Known rows, with every way that one mark hangs from another:
q_467(q_894): [-0.08 -0.20 -0.09  0.01 -0.21  0.07  0.04 -0.31 -0.03  0.12 -0.22  0.12
 -0.41  0.31  0.11  0.08  0.11 -0.17  0.08 -0.07  0.07 -0.16  0.02]
q_822(q_713(q_467)): [-0.06  0.06  0.15 -0.11 -0.43  0.03  0.08 -0.37  0.08 -0.08 -0.20  0.07
 -0.59  0.25 -0.02  0.21  0.18 -0.11  0.02 -0.02 -0.03 -0.05  0.07]
q_894(q_822): [-0.21 -0.06  0.09 -0.09 -0.24  0.16  0.10 -0.40 -0.11  0.05 -0.18  0.11
 -0.25  0.23  0.02  0.16 -0.05 -0.24  0.13 -0.02  0.22  0.09  0.10]
q_894(q_467(q_713) q_822): [-0.15 -0.33 -0.02 -0.08 -0.33  0.28 -0.03 -0.43 -0.14  0.04 -0.24  0.12
 -0.19  0.15  0.03 -0.03  0.05 -0.32  0.08 -0.10  0.28 -0.11 -0.07]
q_822(q_713(q_467(q_894))): [ 0.00 -0.02  0.10 -0.09 -0.41  0.04  0.06 -0.39  0.07 -0.06 -0.19  0.09
 -0.64  0.29  0.05  0.13  0.27 -0.14  0.01 -0.06 -0.03 -0.14  0.01]
q_594(q_467(q_713 q_894) q_916): [ 0.05 -0.41 -0.27 -0.14 -0.24  0.16 -0.16 -0.15  0.05  0.05 -0.50  0.17
 -0.27  0.38  0.16  0.14  0.16 -0.36 -0.05  0.12  0.03  0.00 -0.07]
q_916(q_594(q_467) q_747): [-0.08 -0.31  0.10 -0.15 -0.29  0.25 -0.18 -0.33  0.02  0.24 -0.28  0.08
 -0.45  0.33  0.13  0.01 -0.25 -0.26  0.11  0.21 -0.11 -0.13  0.02]
q_822(q_713(q_467(q_594)) q_894): [-0.06 -0.01  0.02 -0.21 -0.39  0.15  0.08 -0.37 -0.02 -0.23 -0.20  0.13
 -0.56  0.20  0.08  0.08  0.18 -0.01  0.12 -0.03  0.00  0.06 -0.07]
q_594(q_916(q_747)): [-0.06 -0.08 -0.03 -0.08 -0.27  0.00 -0.09 -0.23 -0.01  0.12 -0.37  0.02
 -0.35  0.30 -0.14  0.19  0.03 -0.11 -0.01  0.17 -0.03  0.15  0.13]
q_7(q_594): [-0.18 -0.23 -0.02 -0.02 -0.10  0.10  0.10 -0.38 -0.09  0.07 -0.23  0.14
 -0.40  0.36  0.00  0.28  0.01 -0.02  0.25  0.03  0.01 -0.04  0.19]
q_467(q_713 q_894(q_822)): [-0.07 -0.34 -0.04 -0.08 -0.24  0.17 -0.04 -0.40 -0.12 -0.01 -0.27  0.17
 -0.31  0.27  0.12 -0.08  0.10 -0.33  0.10 -0.08  0.23 -0.06 -0.07]
q_467(q_713 q_894): [-0.03 -0.36 -0.11 -0.02 -0.23  0.09 -0.05 -0.30 -0.04  0.02 -0.30  0.16
 -0.38  0.28  0.10 -0.03  0.10 -0.24  0.07 -0.06  0.12 -0.16 -0.04]
q_916(q_747): [-0.11 -0.10  0.10 -0.02 -0.24  0.04 -0.05 -0.30  0.04  0.15 -0.26  0.07
 -0.43  0.24 -0.04  0.05 -0.07 -0.13  0.08  0.09  0.00 -0.02  0.10]
q_594(q_467(q_713 q_894) q_916(q_747)): [ 0.08 -0.43 -0.19 -0.14 -0.25  0.15 -0.28 -0.18  0.09  0.11 -0.53  0.14
 -0.37  0.38  0.12  0.01  0.15 -0.37 -0.05  0.18 -0.05  0.01 -0.09]
q_916(q_594(q_467(q_713 q_894)) q_747): [ 0.00 -0.49  0.02 -0.15 -0.30  0.26 -0.27 -0.35  0.01  0.19 -0.33  0.12
 -0.49  0.35  0.19 -0.13 -0.15 -0.33  0.10  0.16 -0.09 -0.21 -0.09]
q_467(q_594 q_713 q_894): [ 0.04 -0.46 -0.24 -0.08 -0.21  0.21 -0.10 -0.33 -0.17  0.12 -0.21  0.20
 -0.30  0.31  0.08 -0.11  0.15 -0.13  0.18 -0.11  0.19 -0.21 -0.20]
q_713(q_467(q_594(q_916) q_894)): [ 0.13 -0.24 -0.14 -0.15 -0.22  0.14 -0.09 -0.31 -0.02 -0.02 -0.25  0.15
 -0.39  0.36 -0.06  0.07  0.34  0.02 -0.05 -0.04  0.04 -0.16 -0.04]
q_594(q_916): [-0.10 -0.05 -0.12 -0.07 -0.27  0.02  0.03 -0.20 -0.05  0.07 -0.35  0.04
 -0.25  0.30 -0.10  0.32  0.04 -0.10  0.00  0.10  0.04  0.13  0.14]
q_594(q_467): [-0.12 -0.20 -0.07 -0.08 -0.20  0.19  0.02 -0.21  0.11  0.13 -0.33  0.18
 -0.29  0.29  0.18  0.21 -0.05 -0.30  0.05  0.07  0.06 -0.08  0.05]
q_594(q_467(q_713 q_894)): [-0.01 -0.44 -0.16 -0.08 -0.20  0.21 -0.09 -0.23  0.08  0.08 -0.38  0.23
 -0.33  0.33  0.27  0.03  0.07 -0.39  0.04  0.02  0.09 -0.18 -0.09]
q_7(q_148): [-0.06 -0.10  0.03  0.11 -0.24  0.12  0.03 -0.31 -0.12  0.01 -0.18  0.11
 -0.35  0.30  0.09  0.12 -0.06 -0.15  0.16  0.07  0.15 -0.03  0.06]
q_713(q_467(q_594 q_894(q_822))): [ 0.06 -0.25 -0.01 -0.17 -0.20  0.24 -0.05 -0.44 -0.06 -0.03 -0.14  0.18
 -0.39  0.30  0.02 -0.04  0.28 -0.07  0.03 -0.11  0.15 -0.19 -0.07]
q_148(q_7(q_594(q_467(q_713)))): [-0.15 -0.34  0.00 -0.12 -0.17  0.26  0.13 -0.12 -0.06  0.08 -0.33  0.27
 -0.38  0.23  0.14  0.11 -0.06 -0.27  0.18  0.10 -0.03 -0.06  0.09]
q_822(q_713(q_467(q_594(q_916) q_894))): [ 0.07 -0.07 -0.05 -0.16 -0.41  0.09 -0.01 -0.36 -0.03  0.00 -0.19  0.07
 -0.56  0.34 -0.04  0.14  0.35 -0.06  0.03 -0.04 -0.03 -0.08 -0.10]

Rows:
[-0.10 -0.16 -0.11 -0.16 -0.46  0.30  0.01 -0.46 -0.27  0.18 -0.11  0.02
 -0.27  0.23 -0.06  0.09  0.21 -0.22  0.16 -0.09  0.20  0.00 -0.20]
q_894(q_467(q_594(q_916)) q_822(q_713))
[-0.05 -0.43 -0.20 -0.06 -0.29  0.28 -0.07 -0.33 -0.14  0.16 -0.20  0.13
 -0.20  0.19 -0.02 -0.05  0.09 -0.12  0.13 -0.11  0.21 -0.28 -0.16]
q_894(q_467(q_594 q_713))
[-0.13 -0.24 -0.06 -0.14 -0.18  0.22  0.13 -0.07 -0.07  0.12 -0.36  0.21
 -0.36  0.28  0.07  0.24 -0.02 -0.22  0.12  0.17 -0.10  0.04  0.13]
q_148(q_7(q_594(q_467 q_916)))
[-0.05 -0.36 -0.03  0.06 -0.08  0.24 -0.03 -0.36 -0.11  0.03 -0.25  0.20
 -0.40  0.45  0.23  0.20 -0.01 -0.18  0.29  0.16  0.04 -0.08  0.06]
q_7(q_148 q_594(q_467))
[-0.15 -0.30 -0.13 -0.07 -0.28  0.20  0.02 -0.27 -0.04 -0.13 -0.33  0.15
 -0.30  0.12  0.12 -0.01  0.02 -0.16  0.07 -0.03  0.13 -0.05 -0.05]
q_822(q_894(q_467(q_713)))
[-0.02 -0.17 -0.15 -0.12 -0.24  0.14 -0.10 -0.27 -0.14  0.22 -0.25  0.06
 -0.27  0.32 -0.14  0.12  0.05  0.00  0.13  0.08  0.06  0.06 -0.03]
q_467(q_594(q_916(q_747)))
[-0.03 -0.23 -0.07  0.07 -0.13  0.11 -0.01 -0.35 -0.24 -0.02 -0.27  0.10
 -0.39  0.47  0.00  0.29  0.07 -0.02  0.24  0.18  0.03  0.09  0.13]
q_7(q_148 q_594(q_916))
[-0.02 -0.20 -0.10 -0.14 -0.24  0.13 -0.16 -0.15  0.10  0.17 -0.46  0.09
 -0.33  0.35  0.04  0.20  0.03 -0.28 -0.04  0.24 -0.06  0.11  0.05]
q_594(q_467 q_916(q_747))
[-0.02 -0.20 -0.17 -0.17 -0.33  0.20 -0.06 -0.27 -0.01  0.11 -0.37  0.11
 -0.35  0.40  0.18  0.21  0.20 -0.42  0.00  0.10  0.04  0.10 -0.09]
q_594(q_467(q_894(q_822(q_713))) q_916)
[-0.01 -0.46 -0.05  0.04 -0.10  0.25 -0.08 -0.35 -0.12 -0.03 -0.31  0.23
 -0.39  0.44  0.23  0.14 -0.01 -0.22  0.29  0.16  0.08 -0.08  0.03]
q_7(q_148 q_594(q_467(q_713)))
[-0.10 -0.27 -0.18 -0.14 -0.31  0.34 -0.03 -0.41 -0.27  0.18 -0.16  0.08
 -0.12  0.24 -0.07  0.06  0.15 -0.17  0.11 -0.07  0.25 -0.05 -0.13]
q_894(q_467(q_594(q_916)) q_822)
[-0.11 -0.25  0.00 -0.15 -0.18  0.21  0.06 -0.09 -0.05  0.16 -0.38  0.19
 -0.42  0.29  0.05  0.16 -0.02 -0.23  0.12  0.21 -0.15  0.06  0.12]
q_148(q_7(q_594(q_467 q_916(q_747))))
[-0.02 -0.31 -0.20 -0.15 -0.26  0.16 -0.11 -0.13  0.05  0.03 -0.51  0.15
 -0.20  0.33  0.08  0.25  0.04 -0.32 -0.03  0.17  0.05  0.09  0.02]
q_594(q_467(q_713) q_916)
[ 0.12 -0.46 -0.26 -0.13 -0.24  0.16 -0.24 -0.29 -0.18  0.15 -0.32  0.13
 -0.33  0.35 -0.05 -0.13  0.21 -0.12  0.10  0.02  0.08 -0.07 -0.20]
q_467(q_594(q_916(q_747)) q_713 q_894)
[-0.01 -0.42 -0.28 -0.08 -0.31  0.24 -0.11 -0.28 -0.17  0.15 -0.29  0.10
 -0.17  0.22 -0.08  0.03  0.15 -0.11  0.07 -0.05  0.16 -0.17 -0.15]
q_894(q_467(q_594(q_916) q_713))
[-0.08 -0.45 -0.03 -0.17 -0.30  0.34 -0.12 -0.38 -0.09  0.11 -0.27  0.16
 -0.33  0.35  0.24 -0.01 -0.14 -0.38  0.12  0.07  0.07 -0.16 -0.08]
q_916(q_594(q_467(q_713 q_894(q_822))))
[ 0.09 -0.16 -0.02 -0.18 -0.23  0.13 -0.13 -0.31  0.01 -0.01 -0.28  0.11
 -0.39  0.31 -0.17  0.10  0.21  0.05 -0.03  0.05  0.00 -0.05  0.03]
q_713(q_467(q_594(q_916(q_747))))
[ 0.03 -0.36 -0.07  0.01 -0.11  0.19 -0.17 -0.32 -0.11  0.06 -0.37  0.14
 -0.44  0.51  0.12  0.19  0.05 -0.17  0.21  0.29 -0.06  0.08  0.06]
q_7(q_148 q_594(q_467 q_916(q_747)))
[ 0.00 -0.35 -0.13  0.02 -0.11  0.21 -0.08 -0.30 -0.14  0.01 -0.34  0.16
 -0.36  0.50  0.15  0.29  0.07 -0.16  0.22  0.24 -0.01  0.06  0.08]
q_7(q_148 q_594(q_467 q_916))
[-0.02 -0.31 -0.20 -0.07 -0.30  0.22 -0.11 -0.30 -0.13  0.26 -0.22  0.05
 -0.26  0.25 -0.11  0.03  0.14 -0.07  0.08 -0.01  0.08 -0.16 -0.11]
q_894(q_467(q_594(q_916(q_747))))
[-0.13 -0.17  0.04 -0.10 -0.20  0.13  0.10 -0.12 -0.13  0.13 -0.31  0.14
 -0.44  0.25 -0.07  0.16 -0.02 -0.12  0.14  0.16 -0.12  0.08  0.17]
q_148(q_7(q_594(q_916(q_747))))
[-0.15 -0.16 -0.02 -0.09 -0.20  0.14  0.18 -0.12 -0.15  0.09 -0.30  0.16
 -0.37  0.25 -0.04  0.25 -0.01 -0.12  0.14  0.13 -0.08  0.06  0.18]
q_148(q_7(q_594(q_916)))
[ 0.09 -0.26 -0.06 -0.12 -0.19  0.18 -0.05 -0.36  0.00  0.00 -0.18  0.17
 -0.43  0.32  0.01  0.00  0.29  0.00  0.01 -0.10  0.07 -0.27 -0.06]
q_713(q_467(q_594 q_894))
[-0.19 -0.05 -0.05 -0.09 -0.45  0.15  0.12 -0.34 -0.05 -0.08 -0.21  0.06
 -0.50  0.15  0.15  0.09  0.10 -0.18  0.14 -0.04  0.02 -0.01 -0.08]
q_822(q_713 q_894(q_467))
[ 0.04 -0.08  0.02 -0.13 -0.40  0.11  0.03 -0.40 -0.01  0.01 -0.13  0.11
 -0.59  0.30  0.03  0.07  0.30 -0.08  0.08 -0.09  0.00 -0.17 -0.10]
q_822(q_713(q_467(q_594 q_894)))
[-0.08 -0.36 -0.27 -0.14 -0.28  0.25 -0.05 -0.26 -0.15 -0.08 -0.33  0.14
 -0.22  0.16  0.05 -0.01  0.10 -0.08  0.10 -0.01  0.14  0.00 -0.14]
q_822(q_894(q_467(q_594(q_916) q_713)))
[ 0.01 -0.40 -0.22 -0.18 -0.24  0.23 -0.16 -0.23 -0.02  0.03 -0.47  0.17
 -0.23  0.38  0.17  0.11  0.16 -0.44 -0.03  0.11  0.11  0.08 -0.09]
q_594(q_467(q_713 q_894(q_822)) q_916)
[ 0.15 -0.26 -0.09 -0.17 -0.22  0.13 -0.17 -0.34  0.00  0.01 -0.27  0.12
 -0.47  0.36 -0.08 -0.01  0.33  0.01 -0.05  0.00 -0.01 -0.15 -0.06]
q_713(q_467(q_594(q_916(q_747)) q_894))
[-0.09  0.00  0.15 -0.20 -0.39  0.20  0.07 -0.49 -0.11 -0.03 -0.12  0.10
 -0.42  0.25 -0.02  0.11  0.15 -0.17  0.13 -0.07  0.17  0.05 -0.03]
q_894(q_822(q_713(q_467(q_594))))
